What can hang from each mark:
lokip: potig
zeki: gesado
vadet: gesado
sasa: gesado lokip
gesado: loluf ranev sasa zeki zotudu
potig: gesado
loluf: gesado
ranev: gesado
zotudu: gesado
gefefon: gesado

Known rows, with every way that one mark hangs from another:
{loluf {gesado ranev zeki zotudu}}: [ 3.47 -0.84 -0.23  3.72  3.63  3.92  1.93 -1.85 -1.70  0.33 -0.24 -0.48
  1.05 -0.94 -2.55  2.70  4.99  1.96  2.38  2.03 -2.14]
{lokip {potig {gesado loluf ranev sasa zeki zotudu}}}: [ 1.42 -1.75 -0.36  0.66  3.01 -0.89 -1.86 -1.61 -1.50 -2.10  0.94 -0.30
 -0.88  1.19 -1.99  2.76 -0.23 -2.09  2.23  0.43 -1.72]
{ranev gesado}: [ 0.00  0.18  3.23  5.72  3.98  2.77  1.27  1.62 -0.26  0.67 -1.38 -3.91
  5.77 -1.48 -1.15  6.22  4.48  0.78 -0.94  1.63 -3.11]
{ranev {gesado loluf sasa zotudu}}: [ 0.41 -2.75  0.73  4.87  1.10  1.92 -2.14 -0.40 -1.31  0.14  1.60 -1.80
  4.74 -1.64 -3.55  3.72  3.68 -1.30  0.27  2.65 -2.65]
{vadet {gesado loluf ranev {sasa lokip} zeki zotudu}}: [ 2.14  0.48 -2.26  2.41  0.93  0.92 -3.13  0.83 -1.74 -1.25  3.81  0.87
  0.56  0.37 -0.80  3.76  0.45 -0.90  0.78 -0.02 -0.14]
{potig {gesado ranev sasa zeki}}: [ 2.54  0.07  0.77  3.09  4.72 -1.68  0.26 -0.88  1.94 -0.88  1.60 -1.86
 -0.65 -1.61  0.16  2.80  2.68 -1.04  0.97 -0.19 -0.76]
{zeki {gesado loluf ranev {sasa {lokip potig}} zotudu}}: [-1.26  0.30 -0.82  0.04  1.47  1.38 -2.39  1.55 -4.47 -2.33  0.69  0.73
  0.57  3.02 -0.74  4.93 -3.89 -1.38 -0.09 -2.43 -3.63]
{zotudu {gesado loluf}}: [ 2.50  0.31  0.99  5.66  3.33  2.96  1.12  1.98 -0.48  1.68  1.25 -3.51
  5.73 -1.75 -3.61  3.20  3.02  1.64 -0.10  0.85 -3.82]
{sasa {gesado loluf ranev zotudu} {lokip potig}}: [-0.20  1.56  0.56  2.90  2.21  1.13 -2.61  2.14 -4.23 -1.10 -2.43 -1.79
  2.27  3.45 -1.57  6.01 -2.92 -0.06 -0.04  1.11 -4.83]
{zotudu {gesado loluf ranev {sasa {lokip potig}} zeki}}: [-0.74  1.38 -0.11 -0.50  2.50  0.94 -3.81  3.19  0.02 -2.70  2.08  1.01
 -1.13  2.59  1.54  3.13 -3.15 -1.43  1.46 -4.88 -0.92]
{loluf {gesado {sasa lokip} zeki zotudu}}: [ 0.44 -0.64  0.75  4.15  3.52  2.94 -3.86 -0.09  0.37  1.38  0.50  1.80
  0.93  0.24 -0.48  2.41  1.19  1.26  3.76 -0.78  0.90]
{gefefon {gesado sasa}}: [ 0.84 -0.95  3.33  4.03  5.30  2.07  0.66  1.41  1.22  2.62  2.28 -3.87
  4.65 -3.99  0.45  3.82  1.68 -0.13  0.85 -1.32 -2.73]
{gesado loluf ranev sasa zeki zotudu}: [ 2.56 -1.85 -1.29  1.24  2.42  0.90 -1.07 -0.20 -2.38 -1.35  2.99 -0.54
  1.22 -2.07 -1.69  0.75  1.57 -1.55  1.49  0.44 -0.61]
{zeki {gesado loluf ranev {sasa lokip} zotudu}}: [ 0.67  0.34 -2.04  2.17  1.06  1.11 -2.23  0.37 -3.96 -1.15  2.17 -0.08
  0.98  0.91 -1.95  3.50 -0.17 -0.84 -0.76 -0.55 -3.15]
{zeki {gesado sasa zotudu}}: [ 1.61 -1.84  0.21  3.89  2.18  1.84  0.83 -1.34 -2.77  1.11  0.66 -1.44
  3.31 -1.54 -1.65  4.49  1.52  1.47  0.24  0.65 -2.81]
{gefefon {gesado loluf}}: [ 1.60 -0.24  2.69  4.78  5.00  2.91  1.30  2.75 -0.84  2.87  1.63 -5.33
  5.94 -3.49 -2.28  3.63  3.46 -0.31  0.72  0.85 -4.61]
{zotudu {gesado loluf ranev sasa zeki}}: [ 2.77 -0.64 -1.41  2.00  1.71  0.75 -0.46  0.91  0.74 -1.21  4.34 -1.04
  0.06 -1.98 -1.02  0.94  2.99 -0.97  1.17 -1.53 -1.58]
{zeki {gesado ranev}}: [ 2.04  1.48  0.50  3.36  3.69  2.01  4.42  1.26 -2.82 -0.54  0.25 -3.45
  2.77 -1.45 -0.77  5.44  2.90  1.08 -1.91 -0.02 -5.00]
{lokip {potig {gesado sasa}}}: [-0.36 -0.03  3.99  3.90  5.87 -0.31 -0.13  0.92  2.03  0.12 -0.14 -2.56
  3.88  0.16 -0.19  5.16 -2.34 -0.16  1.00 -1.41 -2.21]
{vadet {gesado loluf ranev sasa zeki zotudu}}: [ 3.73 -1.29 -2.63  2.74  0.93  1.00 -0.14 -0.22 -1.38 -1.02  4.86 -0.40
  1.37 -1.90 -2.07  3.01  2.88 -0.96  0.95  1.33 -1.59]

Rows:
[ 0.12 -0.64  0.02  2.41  2.98  1.10 -5.14  1.66 -1.79  0.37  1.46  0.34
  2.06 -0.22 -0.47  1.98 -0.70 -0.85  2.28 -0.77  1.28] | {gesado loluf {sasa lokip} zeki zotudu}
[ 2.11 -0.79  0.77  3.49  3.15  1.55 -0.50  0.32  1.73  0.82  1.97 -1.09
  1.38 -2.24  0.62  2.75  2.47  1.23  1.72 -1.73 -0.05] | {zotudu {gesado sasa zeki}}
[-0.33  1.92  1.94  2.96  3.12  1.68 -1.61  0.93 -3.85 -0.78 -4.23 -1.80
  1.83  3.75  0.05  7.79 -3.21  1.50 -0.53  1.15 -3.97] | {sasa {gesado ranev zotudu} {lokip potig}}
[-2.99 -1.27  1.43  0.94  1.60  1.60 -6.58  1.70 -1.68 -1.77 -0.65  0.97
  0.72  2.81  0.39  5.09 -0.88 -2.48  2.40 -1.44  0.00] | {ranev {gesado loluf {sasa {lokip potig}} zeki zotudu}}
[-0.04  0.90 -0.11  0.32  2.52  1.64 -2.73  0.84 -1.71 -2.35  0.97  1.83
 -0.17  3.09  2.00  6.84 -3.51  0.11  0.89 -2.18  0.16] | {vadet {gesado ranev {sasa {lokip potig}} zeki zotudu}}
[-1.31  0.69  0.30 -0.22  2.41  1.77 -1.46  0.29 -3.90 -1.97 -1.10  0.81
  0.36  3.35  0.81  6.43 -4.25  0.32 -0.52 -2.76 -2.94] | {zeki {gesado ranev {sasa {lokip potig}} zotudu}}
[ 2.22 -1.07 -1.02  2.37  1.85  1.60  1.88 -2.12 -3.41 -0.77  1.28 -1.12
  1.49 -1.10 -1.50  4.14  1.79  0.79 -0.88  0.65 -3.61] | {zeki {gesado ranev sasa zotudu}}
[ 0.08  1.13 -0.12  1.45  1.90  0.64 -3.66  1.95 -4.05 -1.46 -2.27 -0.85
 -0.65  3.42  0.10  5.56 -1.38 -0.54  1.73  0.25 -2.96] | {sasa {gesado loluf ranev zeki zotudu} {lokip potig}}
[ 1.03  1.49 -0.08  2.95  3.90 -2.22 -3.66  1.70  1.32 -1.25  2.47 -0.73
 -1.24  0.27  0.00  1.94  0.76 -2.62  1.16 -1.39 -0.26] | {potig {gesado loluf ranev {sasa lokip} zeki}}
[ 2.03  1.02 -1.23  3.42  1.58  0.30 -3.32  0.79 -3.68 -0.28 -1.17 -1.69
 -0.26  1.13 -1.00  4.17  2.35 -0.01  1.09  2.34 -2.61] | {sasa {gesado loluf ranev zeki zotudu} lokip}
[ 0.81  0.13 -1.16  0.99  2.72  0.80 -4.14  1.20 -2.27 -1.37  2.07  0.72
  0.36  0.19 -0.33  1.50 -0.72 -1.42  1.06 -0.86  0.41] | {gesado loluf ranev {sasa lokip} zeki zotudu}
[-1.02 -0.69  0.27 -1.48  2.97  1.71 -4.56  1.15 -2.79 -1.14  1.26  0.31
 -1.09  1.53  1.02  3.81 -2.42 -2.27  2.70 -2.88 -1.51] | {gefefon {gesado loluf ranev {sasa {lokip potig}} zeki zotudu}}
[ 1.76  0.07 -1.38  2.57  2.87 -1.28 -4.66 -1.37 -1.12 -1.13  1.25  0.20
 -1.24  1.06 -1.79  2.38  1.09 -1.48  1.42  1.01 -0.01] | {potig {gesado loluf ranev {sasa lokip} zeki zotudu}}
[ 0.64 -3.20 -0.07  3.31  0.90  1.39 -3.19 -0.64 -1.24 -0.34  1.61 -1.04
  1.86 -1.80 -2.09  2.99  4.93 -1.76  2.00  2.01 -0.70] | {ranev {gesado loluf sasa zeki zotudu}}
[ 1.16  0.07 -0.47  2.59  3.16  2.61 -2.88 -0.63 -0.22 -0.26  1.03  2.11
 -0.52  0.76 -0.33  2.05  1.21  0.61  2.72 -0.86  0.12] | {loluf {gesado ranev {sasa lokip} zeki zotudu}}
[-0.74 -0.09  0.76  0.43  3.44  2.84 -3.22  0.46 -0.68 -1.64 -0.24  2.85
 -1.02  2.96  0.86  3.60 -2.40  0.40  3.02 -2.80 -0.16] | {loluf {gesado ranev {sasa {lokip potig}} zeki zotudu}}
[ 2.73 -0.14 -0.54  2.18  2.80  1.09  0.62 -0.48  1.01 -0.82  2.52 -0.64
 -0.36 -1.62  0.71  2.46  2.69  0.71  0.77 -1.87 -0.74] | {zotudu {gesado ranev sasa zeki}}
[ 2.40  0.41  1.48  1.85  5.14  2.43  2.18  0.54 -1.02  0.93  0.67 -3.68
  1.00 -2.99  1.00  4.23  4.33  0.09  1.17 -0.21 -2.82] | {gefefon {gesado ranev zeki}}
[ 3.09  0.99 -0.37  4.33  2.82  2.59  2.30  1.34 -1.33 -0.14  2.04 -3.14
  3.93 -1.37 -3.39  3.02  3.00  0.81 -1.07  0.81 -4.51] | {zotudu {gesado loluf ranev}}
[ 0.65 -1.85  2.02  2.46  4.56 -0.14 -1.93 -2.37 -0.36 -0.17 -1.41 -0.63
  0.54  1.06 -0.36  4.59 -0.58  0.19  3.00  0.39 -0.05] | {lokip {potig {gesado sasa zeki zotudu}}}
[ 3.39  0.61 -1.06  2.79  2.53  2.07  1.32  1.02 -1.20 -0.59  2.02 -2.28
  0.98 -1.64 -2.02  2.26  4.37  0.20  0.55  0.24 -2.62] | {zotudu {gesado loluf ranev zeki}}
[ 1.33  2.05 -1.20  2.58  2.12  0.15 -2.31  3.92  0.90 -1.36  5.27 -0.05
  0.78 -0.64  1.07  3.37  0.25 -2.07  0.45 -2.48 -0.59] | {vadet {gesado loluf ranev {sasa lokip} zeki}}
[-1.80  1.69  1.10 -1.14  4.13  0.33 -3.78  5.24 -0.29 -2.98  2.10  0.47
  0.12  1.43  2.71  2.46 -4.59 -2.98  1.40 -5.13 -0.24] | {gesado loluf ranev {sasa {lokip potig}} zeki}
